Each row comes from the steps of one walk. Every step used is in the known rows, and no mark comes twice. Write the walk behind each row, first mark first.
(in the rows, 128 means zero)
Known rows
basi-rebefer-moger: [156 106 122  90  90  98 129  78 129 140 130 137 119 110  92 131  97  93
 145  97 132  88 131 129 109  99  67  71 116 112 154 125 152 157 121 168
 132 142 162]
puga-teda-busip: [170 140 119 165 133 124 145  80 134 130 136 150 153 123 112 126  58 121
 130  85 158  97 170 114 124  81  85  77 124 117 108 132 156 153 111 161
 154 149 123]
basi-pofup-livem-tufu-moger: [107 113 151 121 145  96 174  90 150  93 142 126 147 163  96 150 143  69
  94  62 158 120 164 147 119  94  46  86  95  94 152 128 155 157 195 135
 110 126 146]
puga-teda-rebefer-moger-tufu: [169 141 127 105 117  82 160  62 144 163 110 132 132 107  68 161  72 119
 113  98 163 105 123 125 112 107  83  55 115 124 112 123 142 152 123 199
 148 150 110]
livem-pofup-moger: [143  92 120 169 126 103 162  95  80  85 144 154 163 146 100 125  63  59
 134  89 127 130 148 145 112  92  76 159 138 110 155 110 118 157 140 175
 146 146 148]
livem-tufu-basi-busip-teda: [146  98 152 122 164  88 167 111 162  85 139 130 145 176 103 118 142 115
 129  84 167 111 155 115 113 109  64  98 122 142 180 145 143  94 117 116
 122 130 120]
pofup-moger: [137 114 128 143 110  93 155  82  99  80 136 143 152 142 108 109  70  75
 125  76 134 120 143 127 108  80  82 134 143 121 157 121 148 161 136 167
 127 140 150]
busip-teda: [145 124 122 129 140 103 149  94 128  92 146 119 128 147 113 121 111  97
 130  82 130 100 164 120 129  99  69 103 118 115 164 138 149 141 145 161
 123 136 138]
basi-busip-teda-rebefer-moger: [149 104 137  92 157  82 157  99 166 104 141 105 108 166  96 132 141 115
 120  91 158  81 172  80 110 109  89  63 105 133 164 117 147 132 142 176
 140 126 134]
tufu-basi-pofup-livem-busip-teda: [129 123 134 147 130  81 200 141 170 132 155 124  83 170 119 156 133 139
  95  94 112 120 192  98  99  64  67  81  75 102 205 140 173 152 140 118
 119 128 157]
tufu-teda-busip-basi-rebefer: [175 113 147  73  94 127 134  43 149 118 112 162 126 112 116  80  86 122
 161  77 138  86 179 130 128 102  95  88 164 104 143 111 172 145 111 123
 141 163 144]
moger-rebefer: [144 118 129 134 109 102 162  83 121  79 154 144 155 117 120 122  84  88
 139 100 131 111 137 110  81  86  81 113 102 118 152 120 127 153 119 160
 115 147 152]
busip-teda-rebefer-moger-tufu: [155 127 131  77 131  64 169  75 136 130 129 118  90 152  83 166 112 110
 107  94 149  91 139 128 118 120  71  80 119 124 130 135 140 139 129 189
 127 151 114]
teda-busip-basi: [152 123 117 106 136 124 151  73 135  90 129 157 135 136 129 109  85 116
 152  57 149  88 177 115 130  81  96  95 127  90 119 108 154 156 129 157
 128 146 130]
basi-rebefer-moger-tufu: [162 116 128  84  90  87 134  68 119 160 115 144 112 117  79 137  92  93
 138  96 138  87 108 142 101 123  50  77 119 115 132 137 132 162 106 175
 127 153 141]
livem-tufu-moger-rebefer: [132 119 147 116 123 104 167  65 118  64 146 138 170 127 118 153 107  63
 129  92 145 120 128 158  98 102  41 119 104 116 139 137 121 143 141 140
  95 143 132]
rebefer-moger-tufu-basi: [141 113 120 106 109  75 167  79 127 145 123 163 112 124  82 164  73 114
 122 109 160 114 112 129  82  96  70  88 106 112 140 132 132 151  82 153
 122 147 134]
busip-teda-tufu-moger: [117 114 123 124 172 102 140  67 102  54 151  83 137 128 105 154 137  83
 116  98 133 113 161 149 127  94  47 104 111  83 181 119 145 166 156 144
  95 126 148]
pofup-livem: [134 104 125 155 146 114 173  97 127 106 138 131 147 146  90 119 103 101
 116  84 146 114 158 107  96  75  73  94  99  96 169 126 149 161 158 170
 124 136 156]
livem-busip-teda: [160 133 113 134 131 129 175 111 132 107 143 119 109 140 129 133 118 118
 132  81 108 104 181 105 129  80  51  95 100 115 176 132 155 149 127 157
 122 135 133]
livem-tufu-teda-rebefer: [164 103 170  84 113 108 183  45 149  84 118 146 151 120  82 111 106  97
 120  85 184 123 164 127 133  91  98  89 159 131 160  98 176 106 139 134
 147 156 112]
moger-tufu-basi: [140 112 133 136 129  81 171  75 100 124 113 161 134 133  87 144  68 105
 119 103 161 119 123 129  87  99  76 106 124 116 162 139 144 148  85 145
 123 146 123]
puga-teda-busip-basi-tufu: [151 155 101 136 119 116 145  70 145 133 121 151 159 107 117 135  46 145
 150  90 142  88 162 133 149  75 109  76 122  76 103 123 152 139 123 163
 147 151 118]
moger-tufu-basi-pofup-livem: [112 111 146 142 131  58 182 102 140 138 129 154 116 162  79 148  98 113
  90  89 159 122 143 116  75  91  80  92  97 102 167 138 152 163 128 136
 122 138 146]
livem-pofup-moger-tufu-teda-puga: [159 104 154 182 105 115 162  51 100 118 128 152 145 119  85 118  60  64
 127  93 126 134 152 147 100 130  39 179 167 134 157 112 105 147 107 166
 169 160 148]
basi-pofup-livem-tufu: [126 109 144 120 127  94 178 106 168  97 152 138 147 160  95 124 137  91
 108  55 156 120 165 123 121  84  68  86  99 103 150 118 152 136 187 141
 125 136 144]
livem-busip-teda-rebefer-moger-tufu: [170 138 124  82 121  91 194  92 142 146 126 123  73 145  98 173 119 129
 111  93 126  96 155 114 118 101  55  70  98 124 146 131 144 148 114 181
 127 145 110]
livem-busip-teda-pofup-moger-rebefer: [139 132 116 123  72  86 205 114 135  59 161 126 121 158 154 106  87 128
 138 105  73 115 160 115  77  76  45 143  81 133 150 148 128 175 106 149
 100 162 154]
teda-rebefer-moger-tufu-basi-busip: [145  92 151  97 149  61 175  82 140 137 107 148 112 153  68 153  98 125
 112 111 191 103 131  89  71 110  99  63 108 135 163 118 143 139  83 160
 138 134 119]
teda-busip-basi-rebefer-moger: [167 117 116  61  96 105 129  70 151 138 129 152 103 119 117 120  92 119
 163  68 133  69 152 132 125  98  80  71 127  92 113 117 153 157 118 160
 129 153 149]
rebefer-moger: [140 113 108 106 108 108 153  84 139 118 144 142 126 115 101 137  93  99
 138  89 145 102 144 109 109  81  75  79 102 107 140 110 142 157 131 175
 128 136 154]
tufu-moger-rebefer: [124 121 138 134 126 103 156  67 101  75 143 135 156 122 124 152  89  69
 127 108 132 114 138 132  79  94  58 114  94 110 156 132 129 178 130 153
 101 137 153]
livem-busip: [156 123 116 140 119 141 180 100 117 111 126 143 130 119 123 128  94 108
 141  81 127 111 171  97 118  66  66  86 100 113 175 113 157 163 118 157
 129 133 139]

Which walk is each row?
[169 147 112 129 132 130 142  69 156 121 126 147 157 112 121 112  67 134
 154  63 146  99 171 119 138  85  92  75 128  94 104 117 153 155 135 162
 140 146 121] -> puga-teda-busip-basi
[137 100 145 142 158  89 164  90 122 120 107 158 147 154  87 119  94 115
 125  98 178 110 136  94  73 115  79  93 113 132 175 134 134 146  82 140
 130 131 124] -> moger-tufu-basi-busip
[155 115 130  84 108 113 132  65 124 110 106 131 143 107 105  97  97  96
 169  66 124  92 143 135 132 105  81  89 139  96 169 118 161 157 147 159
 120 142 150] -> busip-basi-rebefer
[165 125 130  90 100 108 163  49 153 143 138 181 105 126 100 130  81 128
 118  96 165  94 160 116 101 103  71  80 127 117  92 117 136 154  78 149
 147 167 126] -> rebefer-moger-tufu-teda-busip
[121 135 134  93  68  62 158  85 155  60 159 149 149 127 143 103  91  81
 142  58 107 121 147 125  99  87 100 139 120 105 142  99 131 168 164 151
 105 145 169] -> busip-basi-pofup-moger-rebefer
[145 146 123 134 131 108 156 100 197 133 144 140 143 141 116 116  99 140
 122  51 143  99 191 108 129  79  99  61 101  78 112 115 162 166 178 154
 142 140 142] -> puga-teda-busip-basi-pofup-livem
[126 105 124  84  86 100 197  65 179 126 125 151 124 137  78 101  96 150
 117 112 145 112 146 113  66  98  50  79  78 101 123 128 135 181 118 157
 123 167 154] -> rebefer-moger-tufu-teda-pofup-livem
[174 115 133  44  77 116 132  45 176 139 126 163 103 101 112 100  93 132
 162  82 136  79 167 127 123  99  88  70 146  98 123 103 164 150 105 133
 140 163 153] -> tufu-teda-busip-basi-rebefer-moger
[139 118 134 141  89  78 165  84 109  69 159 147 158 135 124 114  67  72
 127  94 118 123 124 126  75  81  81 153 126 127 150 125 120 159 122 163
 110 152 161] -> pofup-moger-rebefer
[150 125 112 151 139 119 142  71 131  93 139 106 179  80  88 123  93 116
 134  95 146 127 147 123 125  73  81  77 115  92 157  96 148 155 139 162
 129 133 144] -> puga-teda-tufu
[137 128 122 112 101 138 202  80 166 125 117 144 134 111 107 120  99 159
 140  97 111 118 182 107 121  51  86  84  99  63 190  99 161 146 143 138
 125 145 155] -> pofup-livem-busip-basi-tufu-teda
[146  91 146  96 156  59 166 104 163 118 137 117  95 169  87 151 125 131
 113 113 165  95 160  86  90 100 100  68 107 137 187 126 158 120 109 149
 138 125 135] -> tufu-basi-busip-teda-rebefer-moger
[110 116 130 117  33  70 187  59 126  60 146 161 162 124 121  91  35 122
 139 144 112 120 137 131  66  71  95 148 113 116 141 123 132 160  91 134
 126 176 166] -> basi-tufu-teda-pofup-moger-rebefer
[150 114 121 156 138 137 197 117 132 123 133 132 128 141 105 132 111 121
 121  83 123 119 173  95  99  56  55  83  79  97 185 121 156 167 143 163
 121 132 152] -> pofup-livem-busip
[154 105 150 118 112  73 148  71  88 149  96 155 120 128  76 137  68  99
 128 109 150 105 109 147  88 120  68  98 139 125 176 154 154 148  74 137
 126 153 133] -> moger-tufu-basi-rebefer
[124 112 163 118  69  34 182  97 146  69 168 165 148 150 122 134  84  76
 113  87 140 140 125 145  81  80  89 147 129 137 150 126 134 123 118 105
 110 152 152] -> livem-tufu-basi-pofup-moger-rebefer
[138 140 116  91  94 126 173 101 163 106 128 144 119 114 141 117 118 116
 157  44 115 109 190  96 138  72  88  74  94  90 169  86 166 172 162 144
 120 124 146] -> livem-busip-basi-pofup
[134 132 123  96 117 108 147  83 159  95 142 161 123 142 137 110  96 109
 145  45 147  87 196 106 138  85 109  82 121  90 118  97 165 161 150 142
 136 139 139] -> teda-busip-basi-pofup
[161 114 141 127 116 131 157  57 138 105 139 171 130 131 116 101  75 114
 128  91 163 102 193 103 112  82  94  93 145 115 134 109 166 147  96 129
 154 157 135] -> tufu-teda-busip
[153 111 153 156 107 140 147  49 139 112 134 130 136  92 102 106  85  92
 140  88 142 110 179 102 115  98  64 110 146 134 182 106 160 141 117 148
 156 140 161] -> tufu-teda-puga
[136  92 147 139 146  91 194 100 142 105 135 146 153 157  81 140 104 112
 111  89 168 134 135 135  96  69  68 102 113 104 173 140 153 117 135 129
 114 143 140] -> pofup-livem-tufu-basi
[165 129 123 114 114  93 156  73 152 145 127 122 135  99  80 154  74 118
 123 101 158 104 144 111 120  82  98  49 112 120 131 110 162 148 139 190
 152 142 130] -> puga-teda-rebefer-moger
[129 123 125 145 119 116 193 127 155 124 146 136 115 148 116 133 125 116
 109  69 122 114 191  85 105  59  71  72  69  97 183 110 164 176 161 148
 129 122 161] -> basi-pofup-livem-busip
[116 109 143 139  90  49 162  96 119  95 144 156 125 150 111 128  66  83
 110  84 142 129 149 122  94  74 106 125 135 124 175 116 168 158 120 124
 134 133 162] -> tufu-basi-pofup-moger
[140 126 132 137 113  80 160  71  89  98 120 151 148 148  93 118  67  76
 114  76 140 120 122 140 101 107  67 140 144 126 137 135 125 169 117 175
 122 150 129] -> pofup-moger-tufu
[152 115 132  84 119  79 169  63 121 134 113 142 110 131  76 159  87 101
 114  92 168 100 129 120 103 105  84  75 116 121 126 115 142 152 119 192
 134 147 118] -> teda-rebefer-moger-tufu
[122  95 126 118 125 114 204  95 152  73 133 134 163 162  91  97 110 121
 130  80 156 117 151 128 101  81  49  96  83 104 134 140 145 151 158 153
 115 152 140] -> teda-pofup-livem-tufu
[141 104 138 134 146 112 184  95 144  93 140 136 163 156  87 122 122  96
 117  68 161 121 148 130 116  81  55 100 109 104 153 130 145 127 168 157
 117 142 136] -> pofup-livem-tufu
[112 133 115 115 138 112 147  56  98  97 118 151 138 136 126 161  66 107
 139  90 144  82 167 152 138  81  87  95 119  64 122 126 151 163 127 151
 121 139 124] -> teda-busip-basi-tufu-moger
[141 119 122 140 121 117 192  93 176 104 128 124 185 138  85  99  94 140
 129  84 152 123 146 134 109  81  48  73  82 107 118 146 145 150 163 159
 128 155 132] -> puga-teda-pofup-livem-tufu
[115 139 121 110 116  95 155  57 108  81 140 154 145 127 140 166  61 105
 143 107 129  86 152 149 106  83  85 113 102  69 115 130 129 162 116 144
 103 151 137] -> teda-busip-basi-tufu-moger-rebefer
[157 115 172 104 101  72 179  36 105  99 105 152 135 139  77 109  69  89
  99  91 160 127 145 133  99 108 101 126 177 141 155 114 154 150 114 157
 145 165 122] -> pofup-moger-tufu-teda-rebefer
